Known rows, with every step that occurs:
e v d: [-12 -12   8  13   7   7  -9   2  10   5   0  -5   7   2   1   3   2   8
  -1  11  -4   4 -11   2  -6   4   6  -4  -3 -17  11   1  -7  -7  -5   5
  19   0  -5  -4 -13   4 -10   1  10   2  -6  -1   6  -4  -1  14  -4  17
   6  15  -7  10  12  -9  -3   3   2]
d y e: [  2   0   5  18   3   1  -6 -15   4  -3  -2  -6  12   5 -16   0  -2   3
   2 -10   4 -52 -11  -7 -22  -8 -13  -8 -19  12   9 -13   3   0  -5   8
   9   5   3   6  11  10  -2   3  14 -10 -13  -2  12 -11   7   9 -13  -3
  14   8  -2  11  10 -11  -6  19  22]
d v l y h q: [ -1   7   4  21  -2  11  10   9  -1  -8  -3  -2   6   6  -2 -12  14  14
 -10 -14  13  -9 -17   9   8  15  11  -9  -7  20  21   5  88   2   2   4
  34  -8  -8   7  -3  51   9  15   7  -6 -20 -20  13  24  10  -1 -18 -11
   1   7  -6   8  -3  -8   1  -2  -1]
y e: [  0   1   3  16  -4  -8  -7  -4   9  -5   4  -2  11   8 -16  -1   2  11
   2  -2   0 -29  -3  -7 -19   7  -7 -10 -16  10   5 -14   3 -10  -4   3
  -4  -7   3   4   0  11 -12   0  15  -3 -13   5   9  -4   0   9  -8   4
   3   2   0   9  11  -7  -6  18   9]
h y d v: [-11   4   7  11 -10  20   6   5   6  11 -14  -5  11 -19 -21  16  -4  18
  -5  -2  -6 -18  -4  -5 -25  -3  30 -11 -17   0 -14  -8   8  -6   0   0
  12   5   2   7  11 -10  -1   1  22  -6 -26  -8   6  52  14  -1 -11 -16
   5   5  -4  17   0 -15  -8  20  30]
h y: [-19  -1   9  12 -11  12   1  -1   7   4  -7  -2   5 -10 -12   5   1  22
   4   2  -5   4  -3  -9 -24 -12  11  -6 -15   4   1 -12 -11  -7   0  12
  10   9  -8  -6   8  -3  -7  -1   9  -7 -13  -6   8   7  10   6 -12  -7
  11   6 -12  13   7 -17   4  15   3]
h q: [-14  -2   7  16   8   4   4   1  11  -7  -2  -3   7  -2  -8  11   3  11
   0   4   0  -6 -15 -10   5   7  -1  -8   2   9 -13  -5 -33 -12   2   7
  -2   5  -1  -2  -9  13  -5   3  20  -4  -1  -6  13  -3   6   0 -10   2
   0  11  -8   7  15 -14 -10   4 -18]
l y e: [  8  -1  13  15 -12   1  -7 -10   9  -4   2   2   4   6  -9 -17   2   9
   3  -8  11 -27  -6 -10 -27  -4  -7 -11 -22  23   4  -6  26  -9  -2   0
  16 -10   5  13   3  21  -3   3   9  -2 -18  -5   9   1   1   7  -4   6
   3   5  -4   7   5  -6   7  20  25]
d v l: [ -7   5   1  16  -1 -24   9  14   0  -6   2  -6   7   3  -9  -4   2  17
 -15  -8   6  16  -4  13  -6  24  19  -4 -11   2  22 -11  43  -9  -3   4
  17   3  -5  -7   4  11  -6   8  15  -3 -19  -5   4  33   6  -5 -21  -7
   2   7   2  11  -1  -8  -6   9  18]
y e v: [  3  -5   0  13  -3  -1 -10  -2  12  -1   7  -3  16  10 -14  -6   3  12
   3   0   1 -37  -5  -4 -21  13  -1  -4 -21  17 -14   4  11  -4  -1   3
  10 -14   2  10 -13   9  -4   3  17   0   0   5   5 -13  -5  18  -1  14
   8   5  -1   6  12  -4  -9   2  18]
q h y l v: [-22 -15  18  15  -8  28 -10  -8  12  -8  -3   0  -2 -19   4  12  12  25
  -2 -16 -17  37  -3  -7 -19  11   7   0  -7   0  15   3   9   7   3   9
  10   2   2 -10   4 -15 -21   5   4  -3 -19 -14  10  17   7  26 -10  18
  34   6  -5   1   2 -11   2  -2  21]
d v: [ -4   3   3  10   1 -12   9   9   6  -2  -2  -8   6  -6 -10   4  -1  20
  -6  -4   2   3  -8   2 -13  14  12  -3  -3   4   8  -5  16  -3  -4  -4
   7  -3   0  -3   2  -8  -2   4  21   0 -16  -7   6  27   7  -1 -13 -13
   4   6  -2  12   1  -6  -2  13  15]
h y l v: [-21 -15  11  13   0  21 -11  -9   7  -3  -9   1   5 -15  -7   1   9  18
   0  -3 -15  29  -5  -6 -15   9  11  -4 -10  -4  -4   5  15  -4   0  16
   5   7   5  -5   2  -8  -7   3   9  -3  -6 -13   8  13  13  13  -5   7
  27  13  -7  10  -3 -17  -2  -6  27]
e v l y h: [  1  -1   8  19 -11  17  -7   3   3  -2   2   6   2  21  -2 -26  14  13
  -1 -10  10 -16  -9  12  -8  -1  23  -2 -23  33   8  14  91  -1   5   9
  42 -15 -14  12   0  31   3   9 -13   1  -7 -13   0 -11   1  16 -14  18
  13   6  -6   3  -5  -8   7 -21   9]
d y h q: [ -6   1   5  20  13  29   3  -2   2  -3 -10  -6  11   3  -6  13  12   8
   5  -9   0 -54 -21  -4   2 -15  -9  -4   4  15   3   1  10   8   1   9
  15   4  -9   6   5  22   6   5   7 -10  -4 -13  20 -22  13   7 -15 -14
  14  10 -12  11  13 -17  -8  -1 -17]
l v d y h: [-15 -10  16  19  10  25 -12  -1  -6   0  -9  -6   6  -5   2   9  10   1
   1  -5  -9 -24 -13   9   7 -22  -9   2  13 -35  36   9  46  14  -8  12
  25   7  -3  -4   1   7  -3   5   1  -7 -24 -10  24 -28  13  15 -12  -7
  21  19  -2  10   8 -18   4   2   8]
q h y: [-21  -2  15  15 -21  12   0  -2  12   1  -3  -5  -2 -13  -2  10   2  25
   3 -11  -6  17   0 -11 -25 -12   8  -2 -12   6  21 -19 -13   2   2   3
  13   4 -10 -11   8  -5 -20  -1   7  -7 -23  -6   9  10   4  17 -17   7
  19  -2 -11   5  11 -11   8  22  -6]
l v e: [-16 -10   6  12   8  -2   6   0   0 -11   2   4  -4  -8  -6  -3   6  16
  -1  -4  -3  15   3  -1   6   1  -1   7   4 -38  -9   6  10 -10 -11  14
  -1  -5   7 -10 -11 -32 -14   4   4   3 -21  -3  18 -10   4  12 -18  -1
   5  21   6   4   8 -12  -2  -3  -2]
y l v e: [-16 -14   3  14  15   7  -3  -5   6 -16   1   9  -3  -4   1  -4  14  16
  -5  -7 -10  26  -4   0  -3  17   2   1  -2 -26  -5  12  12 -12 -12  15
  -5  -3   9  -8  -6 -22 -14   7  -2   7  -9 -10  11   4   4  20 -15   8
  10  20   8   7   2 -12  -6 -21  12]
e v k: [ -7 -10   5  11  -8  23   6   7  15   6   6  -5   8   6 -10  -1   2  16
   1   1   4 -13  -3   1 -11   8   9   0 -10   9 -10  11  33  -2   4   5
  10  -2  -1  -5  -6  -2  -5   6   5   5   1  -6   6 -12  -6  20 -18  16
   3  15  -2  11  10  -8  -5  -2   9]
y h q: [-11   1   4  18   3  22   0   6   8  -8  -3  -3  11   5  -5  12  14  13
   7  -1  -3 -33 -14  -4   4   4  -3  -6   6  15  -2   2   9   0   3   5
   3  -7 -10   1  -7  25   0   5  14  -5  -3  -8  16 -16   7   4 -10  -6
   2   3  -9   6  11 -14  -4  -4 -38]
l v: [-17  -9  13  12   1  -1  -4   0   3  -6   0   0   4  -9  -8   0   4  14
  -3  -2  -3  12  -2   0   5   5   7   2   4 -10  -5   4  17  -3  -4   8
   1   1   4  -5  -7 -21  -8   3  16   0 -13  -2  11 -17   7   5  -9   4
  15  15   2   3  10 -10   0  -2  16]
v l y h: [ -2   3  10  20 -17  10  -3   2  -2  -4   0   6   0  16  -4 -19  12  12
  -2 -14  10  -8  -8   8  -5  -7  15  -7 -15  24  28  -1  84  -4   1  11
  30  -5 -12   6  11  29  -2   7 -14  -2 -23 -14   4  -2   6   3 -15   6
   9   2  -4   7  -6 -11  11  -3   0]
l y h q: [ -2   1  13  18  -2  33   1  -2   7  -6  -4   3   3   6  -2  -5  13  11
   6  -8   6 -26 -19  -8   4 -10  -3  -9   1  23   3   9  31   0   4   3
  21  -8  -5  11  -4  32   4   6   3  -3  -6 -17  17 -16   9   7  -8  -3
   5   6 -12   7   4 -12   5  -2 -18]
l y e v: [ 10  -6  11  13  -6  10 -10 -14  12  -1   4   2   6  10 -10 -23   1   8
   4  -5  10 -29  -9  -8 -25   4   2  -8 -29  28 -12  15  34  -3  -1   0
  28 -16   4  20  -8  16   3   5  10   2  -3  -6   6  -5  -2  16  -1  18
   7   9  -5   4   8  -5   1   5  39]

Rows:
[  4  -1  13  13 -16  31  14   3  10   8  -7  -1   3  -6 -13   1  -5  10
 -10 -12  12 -18  -5  -2 -15  -2  19 -12 -17   7  -8   6  69  -8   1  -9
  14   3  13  10  16  -1   0   8  12   5 -26 -20   9  41   5   4 -20  -1
  -8  15   5  16  -2 -10  -1  20  42] => l y d v k
[ -4  -3   8  21   0  25   0   1   5  -6   2   4   8  16   0 -16  17  11
   0  -8  11 -19 -17   7  11   6  16  -6 -11  31  -6  17  72   4   8  11
  40 -11 -12  13 -15  50   8  12  -2  -2   1 -15   7 -15   2  13 -13  17
   8  12 -10   1   4 -10  -3 -24  -8] => e v l y h q
[ -4   2   6  17   1  18  -1  -5   0   2  -8  -4   7   8  -8   9   8   8
   5 -12  -2 -51 -15   2 -14 -23   0  -1  -3  14  12   0  35   8  -4   9
  16   2 -11   2  15   8   4   2  -4  -6 -15 -12  12 -19  12   8 -17 -12
  19   5  -8  11   3 -15   5   5  -4] => d y h
[-13  -8   7  19  19  37  -5  -2   6   4  -8  -7  14   7   3  14  11  -1
   3   2  -5 -48 -29   2  13 -12  -9  -4   6 -12  10  12  14  15  -1  10
  32   4  -9   6 -14  36   4   7   8  -8  -1 -14  20 -25   7  19 -10   1
  12  20 -15   9  16 -17  -9  -9 -15] => e v d y h q
[-19  -1  13  14 -14  27  -6  -8   7   9 -13  -1   8 -13 -19  13  -1  15
   1   2 -10 -23  -4 -10 -22 -17  25 -11 -21   1 -22 -10 -16 -13   4   9
   5   9  -3   5  14 -14  -6  -2  12  -7 -18  -4   4  24  12   3  -8  -1
   6   5  -6  14   6 -21  -6  14  14] => h y d
[-17  -7  13  16 -12  27 -10  -7  16  -3  -4   0  -5  -6   2  13   9  23
   1 -15 -15  25 -10 -11 -36   5   7  -8 -15  16  23  -9 -16  -3   3   4
   8   3  -7 -10  14   6 -20   1  -3  -2 -13 -16   6  27   4  19 -13  17
  23  -3 -10   8   3 -10   5  10  -2] => q h y l
[ -8 -13  13  20  13   2 -16  -7  -2  -2  -3  -7  13  -3  -6   4   1  -6
  -3  -4  -2 -25  -7   0   2  -7 -22  -4  -4 -35  28  -2  17   5 -12  11
  18   9  11  -1  -7   6  -9   5  19 -11 -26   1  22 -17   7  18  -7   2
  16  22   1  12  16 -14  -6  19  31] => l v d y e
[-13 -13  11  16  18   6  -8  -8   5   8  -7  -5   9   5  -2   5  -1   1
  -4   5  -1 -21 -19   1  -4 -14  -1  -2  -7 -17  14   5  -8   2  -6  11
  32  11  -2   1  -3   5  -5   3   8  -3  -6  -9   9  -7   4  20 -11   8
  13  22  -9  12  12 -15  -3   4  22] => e v d y
[-17   5   9  19 -19   6   4   7   6   4  -7  -6   4 -14  -7  14   0  20
 -14 -18  -5  11   1   4 -21  10  32  -7 -24   2  16 -18  39  -3   3   0
  24   7  -7  -2  14   1 -17   6  11  -9 -37  -7   3  64   6   8 -23   5
  11   2   0   8   2 -12  -8  20  22] => q h y d v l
[-16   5   6  17 -13   5   2   8   1   6 -12  -4  12 -12 -18   9  -1  16
 -13  -4  -3   1  -1   6 -19   8  40 -11 -31  -5  -1 -16  38 -11   3   7
  20  11  -4   4  13   2  -5   5  15  -9 -30  -5   2  60  13  -3 -19  -8
   4   8   0  16  -2 -17 -12  12  32] => h y d v l
[ -6   3  10  23  -5  18   1   3   2 -10  -2   4   3  14   0 -11  16   9
  -1 -11  11 -15 -15   3  10   2   9 -10  -9  31  13  -4  70  -2   4  12
  30  -1 -11   7  -1  51   1  10  -3  -7 -10 -15  13  -6   7   5 -17   6
   1   7  -9   6   3 -11   1  -9 -17] => v l y h q
[ -2  -2  -4  20  -4 -14 -12   2   6  -3  10  -2  14  20 -12 -14   5  10
  -4  -3   5 -23  -1   8 -14  25   8  -6 -29  20  -1  -3  44  -8   2  11
  16 -11  -5   7 -12  27 -10   7  11  -3  -1  10   1  -5  -5  13 -12  23
   6   9   1   5   8  -5 -14  -6  23] => y e v l
[ -4   1   4  13 -10  24  14  11  10   8  -4  -8  11  -6 -17  19  -3  12
 -11  -8   4 -24  -3   2 -15   9  17  -9 -10  -2  -7  -1  46  -8   1  -6
  -4   3  11   2  11  -9  -6   6  19   4 -19 -11   9  39   2   2 -18  -5
  -9  13   8  17   3 -12 -13  19  29] => y d v k
[  2   0  10  22 -13 -10  -9  -9   2  -8   5   5   3  15 -10 -25   2   6
  -4 -12  15 -14  -3   1 -18   7   4 -13 -34  24  18 -15  55 -16  -3  10
  25  -4   0   8   4  42  -6   7   3  -6 -20  -2   4   6   0   7 -12  13
   2   7   0   7   3  -7   3  11  24] => v l y e
[-24 -15  11  17  -6  27  -4  -6  10 -13  -1   6 -11 -20   8   4  14  27
  -1 -18 -17  47   1  -6 -15   8   1   3  -6 -32  11   3   4  -1  -8  14
   7  -2   4 -18   0 -23 -26   6  -7   1 -24 -14  17  20   1  35 -18  13
  22  11   0   2   4 -12   4  -4   1] => q h y l v e
[ -6   3   6  15 -18  11  -7  -4   8   1  -1  -5  12  -3 -19   2   1  18
   8   0  -3 -24   1 -12 -30  -3  -1 -10 -26  10   3 -20  -2  -7  -1  10
   7   0  -2   2   3  14  -9  -1  14 -11 -20   4  12   3   5  10  -9  -4
  10   0  -8  13  10 -11  -2  27  13] => h y e
[  4   2   7  13   2  12  12  -5   5  -3  -7  11  -6  -9  -9  -7  -2  13
  -9 -11   7 -12  -7  -4 -15  -5  19  -7 -18 -19 -17   2  25 -15 -10  -2
  21  -6  11  12   6 -20   1   7   5   7 -32 -17  11  54   6   6 -17 -13
  -9  14   5  13  -2  -9  -2  12  27] => l y d v e
[ -8   5   1  18  -2 -13   3   9   0   0  -4  -5  11  -1 -15   7   1   8
 -18  -8   1 -10  -6   8  -8  15  34 -11 -19   1   1 -12  45 -15  -2   0
  13   5  -1   2   9   0  -6   6  17  -2 -20  -5  -2  51   9  -6 -16  -1
  -2   8   6  12   1 -12 -17   5  27] => y d v l
[  7 -10   4  17  -4  32   1  -4  11   8   5  -8  17  12 -16  -2  -3   4
   3 -10   9 -58  -7   0 -21  -1 -12  -6 -25  12  -5   8  42   7   0   8
  17  -2   7   8   0  16   0   7   9  -3  -1  -6  14 -23  -4  27 -18  11
  10  18   2  14  13  -9 -10  14  33] => d y e v k
[ -8  -9   4  16  14  17  -7 -20   7  -6 -10  -1   6   7  -3   7   5   5
  -5 -13  -6 -19 -22  -4 -20  -3  -1  -8 -14  16   8   2  -8  -5  -4  10
   9  15   3   0  21   3  -3   3   0  -1   3 -17   6   9  13   9 -13   5
  23   9  -5  14   1 -16  -4  -7  23] => d y l
[-13 -15  10  13  11  10 -13 -10   7 -11  -2   2   5  -3  -3   2  12  11
  -5  -5 -11  17 -10   0  -8  19   8  -4  -2   1   1  13  20  -6  -3  10
  -5   2   7  -5  -1 -17  -9   5  10   4  -2 -12   7   3   8   9  -2  13
  20  12   1   6   0 -11  -5 -20  25] => y l v
[-13 -13   9  18  18  19 -14 -13   5  -2 -10  -2   5   6   3  12   5  -2
  -7  -4 -11  -2 -25  -3 -14  -4  -6 -10  -8 -16  31  -6 -14  -5 -10  11
  16  19   3  -6  17  19 -11   4  -1  -2  -7 -17  11  17  10  12 -10   9
  15  16  -7  19   5 -18  -2   1  16] => v d y l
[  7   7   6  18 -11   2   6   9  -2  -5  -1   1   2   8  -3 -19  11  15
  -9 -17  12  -9  -9  16  -7   6  19  -7 -11  19  34   4 107   2  -2   1
  36 -10 -11   7  10  31   4  11  -4  -2 -27 -17   6  27   7   0 -20 -11
   6   2  -3  11 -10  -7  11   5  12] => d v l y h
[-11   1   7  13 -22  35  15  11   9  16  -9  -8  12 -19 -18  20  -5  19
  -7  -3   0 -15   0  -3 -24   1  23 -11 -18  -6 -10  -5  42  -7   3  -1
   6   8   6   1  14  -5  -5   4  17  -4 -28 -12  13  47   8   4 -22 -14
  -3  11   0  22   0 -16  -9  27  28] => h y d v k
[-28 -18  14  15   1  22 -20  -6   7   0 -10   0   4 -16   3   9  10  11
  -4   5 -20  46  -9  -3  -8   8   5  -6  -3 -34  23   1  13  -4  -5  15
  12  14   6 -13  -2   5 -14   4   7  -4 -17 -11  13  20  10  18  -2  11
  20  17  -7  14   3 -18   1   0  23] => h y l v d
[-13  -7  13  17  11   5  -6  -8   2   3 -10  -6   5   1  -2  11  -3   1
  -3   0  -1 -13 -17  -2  -7 -19  -9  -7  -1 -24  32 -11 -11  -3 -10  10
  20  18   0  -7  10   9  -9   1   4  -6 -15 -10  17   0   9   8 -15   0
  11  18  -7  17  10 -17   3  19  11] => v d y
[ 11  -8  11  15 -17  26  -1  -2  16   4  10   1   8  11 -11 -18  -1  10
   2  -7  15 -33  -2  -4 -22   6  -3  -8 -29  25  -5  10  67  -2   0   0
  21 -14   9  11  -7  25  -3   9   5   4  -5 -10  11 -16  -9  25  -9  21
   1  15  -1   8   9  -3  -1  10  37] => l y e v k
[-10  -8   7  16 -11  14 -17  -1  11   9   0  -6  16  -2  -9   1   1  11
   6  10  -7 -11  -4  -6 -23   1  -3 -10 -22 -17   8  -9   1   0  -5   7
  24  -4  -3   3 -14  23 -10   2  15  -7 -15   5  12   5  -1  24   0  12
   8  10 -11  14  14 -11  -5  16  14] => h y e v d
[-16  -6   8  14  -8  25 -11  -9  13  -1  -9   2   5  -5  -7   5   7  19
   2  -2 -13  13 -12  -9 -28   0  11 -10 -21  13   0  -6 -11  -9   1  12
   6   7  -3  -4  15   5  -8   1   2  -3  -4 -12   4  22  12  10  -8   5
  17   2 -11  16  -1 -16   0  -4  10] => h y l
